Each row was made from one small tree. The marks that hang from a mark follow it in brackets, in alphabetical order. Every link used is in the known rows. Write each row's tree.
Known rows
T[E[S]]: [ 1.72 -0.17 -1.59  0.72 -0.81  0.01  0.29 -0.05 -0.67  0.20  2.18 -2.00
  0.32 -0.97  0.58  1.68  1.57 -1.22 -0.13]
T[Z]: [-1.47 -1.86  0.96  0.42  1.21 -0.64  1.01 -1.66 -0.18  0.50  1.35  1.83
 -2.31  0.57  0.33  1.00  1.73  0.01 -0.19]
N[F[J S]]: [-0.86  0.23 -0.24 -0.03  1.24  1.27  1.39  0.46 -0.29  2.46  2.97 -1.38
  0.14 -0.74  1.35 -0.02 -0.21  0.73  1.45]
F[J S[E[N] W]]: [-0.68 -1.07 -2.05 -0.16  0.30 -2.45  1.30 -1.09 -1.00  2.13  0.68  0.39
  1.42 -2.22  1.43 -0.51 -2.95 -0.34 -0.82]
T[E[N S] W Z]: [ 1.02 -2.58  2.06 -0.35  1.22 -2.16  0.51 -4.78 -2.06 -0.34  3.46 -0.91
 -0.05 -1.66  1.41  5.34  1.00  0.85 -0.11]
F[T[W]]: [ 1.30 -2.11  0.20  0.90  0.85 -2.08  0.01 -1.29  0.66 -2.39 -1.39 -0.36
 -0.39 -1.66  0.01  4.13  1.03  2.54 -0.74]
N[F]: [-0.96  0.99  0.00 -0.44  0.59  0.76 -0.18  0.16 -0.12  1.79  1.30 -1.08
  0.03  0.11  0.40  1.25 -0.20  0.11  1.85]
F[J S T[E Z]]: [-0.43 -3.80 -1.08  3.11  1.52 -0.18  3.86 -0.22  1.70 -0.19  1.95  0.56
 -2.09 -3.08  1.81  1.91  1.49  1.38 -1.68]
N[F[T]]: [-0.52 -0.35 -0.77  0.93  0.95  0.23  0.29  1.07  0.57  1.59  0.18 -0.65
 -0.45 -0.77 -0.09  3.92  0.11  1.62  0.82]
E[N]: [-0.09 -0.12  1.67 -0.64  0.36  0.09 -0.34  0.03 -1.10  2.31 -0.10  0.58
  2.18 -0.58 -0.35  2.09 -4.13  1.35 -0.46]
E[N[F]]: [-0.90  0.72  1.70 -0.96  0.81  0.72 -0.50  0.11 -1.21  3.57  0.91 -0.34
  2.19 -0.50 -0.07  3.01 -4.25  1.41  0.97]
S[E[N[F]] W]: [-1.52  0.61 -2.13 -1.04 -0.25 -3.42 -0.90 -1.83 -0.95  2.68 -1.01  0.18
  1.57 -1.47  0.45  2.11 -3.51 -1.33  0.73]
F[T]: [ 0.54 -1.76 -0.88  1.77  0.42 -0.70  0.52  1.19  0.89 -0.10 -1.36  0.61
 -0.62 -1.03 -0.66  3.38  0.31  1.81 -1.22]
D[F[J S[W] T]]: [-0.09 -4.51 -2.16 -1.21 -0.14 -2.70  1.39 -0.22 -0.37  2.39 -0.01  0.10
  0.01 -0.23  2.12  2.36 -0.20  0.69 -0.45]
S[E[N] F[J T]]: [-1.51 -0.14 -0.29  0.48  2.32 -0.60 -0.10  1.97  1.17  0.16 -3.75  1.26
 -2.83 -1.38  1.49  3.48 -2.55  2.84 -2.31]
D[F[J S[E W]]]: [-0.75 -2.85 -2.69 -1.89 -0.15 -2.89  1.01 -0.80 -0.34  2.40  0.43  0.28
 -0.80 -0.71  2.73 -0.46 -0.59 -1.68  0.15]
E[S[W]]: [ 1.59 -1.28 -2.41 -0.99 -1.05 -2.91 -0.90 -1.27 -3.72  2.27  1.88 -1.03
  1.48  1.73 -0.48  3.39  2.06 -0.56 -0.16]
E[N[F[T]] S[W]]: [ 1.10 -1.59 -1.40 -0.86  0.01 -2.55 -0.99 -0.37 -4.44  5.83  1.90 -0.93
  3.22  0.59 -0.88  8.57 -2.08  2.00  0.07]
N[F[J S T]]: [-0.36 -1.15 -1.01  1.34  1.58  0.68  1.78  1.46  0.36  2.35  1.94 -0.88
 -0.38 -1.61  0.92  2.64  0.00  2.16  0.45]
N[F[J T[W]]]: [-1.16 -1.44  1.15 -0.06  1.48 -0.96  0.40 -1.31  0.73 -1.46  0.13 -1.37
 -1.43 -1.51  0.85  2.68 -1.30  3.16  0.39]

Write each row's tree
[ 0.22 -0.63  1.34 -1.09  0.98  0.24 -0.56  0.61 -3.91  5.08  3.39 -0.93
  1.22  0.17 -0.55  4.91 -3.94  2.64 -0.30]	E[N[F[J]] S]
[-1.20  1.43 -3.55 -1.44  0.23 -3.00 -1.25 -1.17  0.00 -0.38 -3.31 -0.22
 -1.14  1.26  2.30  0.87  2.71 -1.80  0.56]	S[E F W]
[ 1.17 -3.78 -3.28 -0.83 -0.27 -2.72  0.92  0.16 -0.67  3.62  0.07  0.13
  1.10  0.11  1.69  4.27  1.95 -0.28  0.48]	D[F[S[W] T]]
[-0.94  1.14 -0.56  0.33  1.10 -0.51 -0.38  0.74  0.09  2.75 -0.21  0.74
 -0.18 -2.45  0.03  2.13 -3.79 -0.11  0.12]	S[E[N[F]]]
[-0.25 -2.45 -0.39 -0.23 -0.19 -2.30  0.75 -3.35 -2.46  2.43  2.91 -0.04
  0.93 -0.32  0.91  4.36  0.08 -0.88 -0.38]	T[E[N S[W]] Z]
[ 0.79 -0.31 -0.36 -1.07  1.08  0.16 -0.68  1.09 -2.65  1.24  1.24 -1.12
 -1.73  2.46  0.83  2.90  2.56  1.73 -0.82]	E[S[F[J]]]
[-0.32 -2.45 -1.61 -0.98  0.67 -1.01  1.36  0.86  0.30  2.45  1.06  0.63
 -1.99 -1.33  2.36 -0.46 -0.64 -0.86 -0.13]	D[F[J S[E]]]
[ 1.27 -1.84  0.41 -0.04  2.18 -0.38 -0.54  1.41 -3.59  4.69  0.99  0.75
 -0.28  1.73 -0.08  9.08  1.03  3.49 -1.49]	E[N S[F[T[Z]]]]
[-1.78 -1.24 -1.40 -1.51  0.30 -2.49 -0.35 -1.36 -0.05 -1.52 -3.53 -0.69
 -0.81  2.08  2.11  2.03  1.23  1.83 -0.68]	S[F[J T] W]
[-0.49 -1.88  1.57 -0.01  0.90 -1.83  1.16 -5.40  1.21 -4.12  1.48 -0.85
 -1.73 -1.96  2.40  0.99  2.70 -0.58  0.73]	T[E W Z]
[ 1.87 -2.00 -0.53  0.07  2.12 -1.42 -0.51 -0.20 -2.60  0.95  1.08 -0.40
 -2.30  2.00  0.74  7.56  5.79  2.51 -0.69]	E[S[F[T[W Z]]]]
[ 1.49 -0.73 -1.14  1.07  1.72 -0.30  0.85 -0.10 -0.13  1.67  2.06 -1.68
  0.90 -1.75  0.98  5.22  2.54  1.76  1.72]	N[F[S T[W]]]
[-0.67 -4.55 -0.35 -0.42  0.89 -1.81  0.93  0.05  0.39  2.04 -0.37  1.91
 -2.73  0.37  1.05  4.31  0.98  0.87 -0.51]	D[F[T[Z]]]
[ 2.23  0.14  1.09 -1.51  0.64 -0.91 -1.07 -2.62 -1.88 -0.92  1.11 -3.15
  1.64 -0.73  2.28  5.18  1.02  1.26  0.48]	T[E[N S[F]] W]
[ 1.51 -0.45 -1.55  1.45  1.19  0.05  1.33 -0.53  0.94  0.65  2.06 -2.66
  1.09 -2.89  1.81  4.57  2.58  0.76  1.93]	N[F[S T[E W]]]
[ 0.55 -1.36 -0.38  1.77 -0.03 -0.18  0.87  0.63  1.47 -0.07 -1.35 -0.30
  1.04 -2.73  0.13  3.89 -2.32  1.39 -1.34]	F[T[E[N]]]
[ 1.30 -0.12 -2.42 -1.85 -0.17 -2.07 -1.53 -0.68 -3.76  2.23  0.63 -1.61
  0.63  3.51  0.97  4.29  4.41 -0.04  0.38]	E[S[F W]]
[ 1.57 -1.27 -1.36 -1.37  0.45 -2.36 -1.57  0.22 -4.37  4.39 -0.32 -0.62
  2.36  2.34  0.13  8.51  0.36  2.49 -0.93]	E[N S[F[T] W]]
[ 0.90 -0.39 -2.00  1.69  1.41  0.75  1.28  1.87  0.02  3.56  2.02 -0.91
  0.79 -1.21  0.47  4.57  1.99  1.23  1.33]	N[F[S T]]
[ 0.18 -3.13 -2.54  1.09  0.18 -2.38  2.01 -0.42 -0.26  0.69  0.16 -0.14
  0.95 -1.34  0.91  1.74  0.32  1.61 -1.25]	F[J S[W] T]
[-0.10 -2.83 -0.37 -1.70  0.40 -0.39  1.33  0.44 -0.37  2.52  1.59 -0.02
 -0.70 -0.01  2.36 -0.28 -0.49 -0.03  0.26]	D[F[J S]]
[-1.51 -1.44  1.55  0.52  0.64 -0.01  1.48 -2.33  0.56  0.59  1.39  0.78
 -0.18 -1.66  1.27  1.72 -1.55 -0.43 -0.27]	T[E[N] Z]
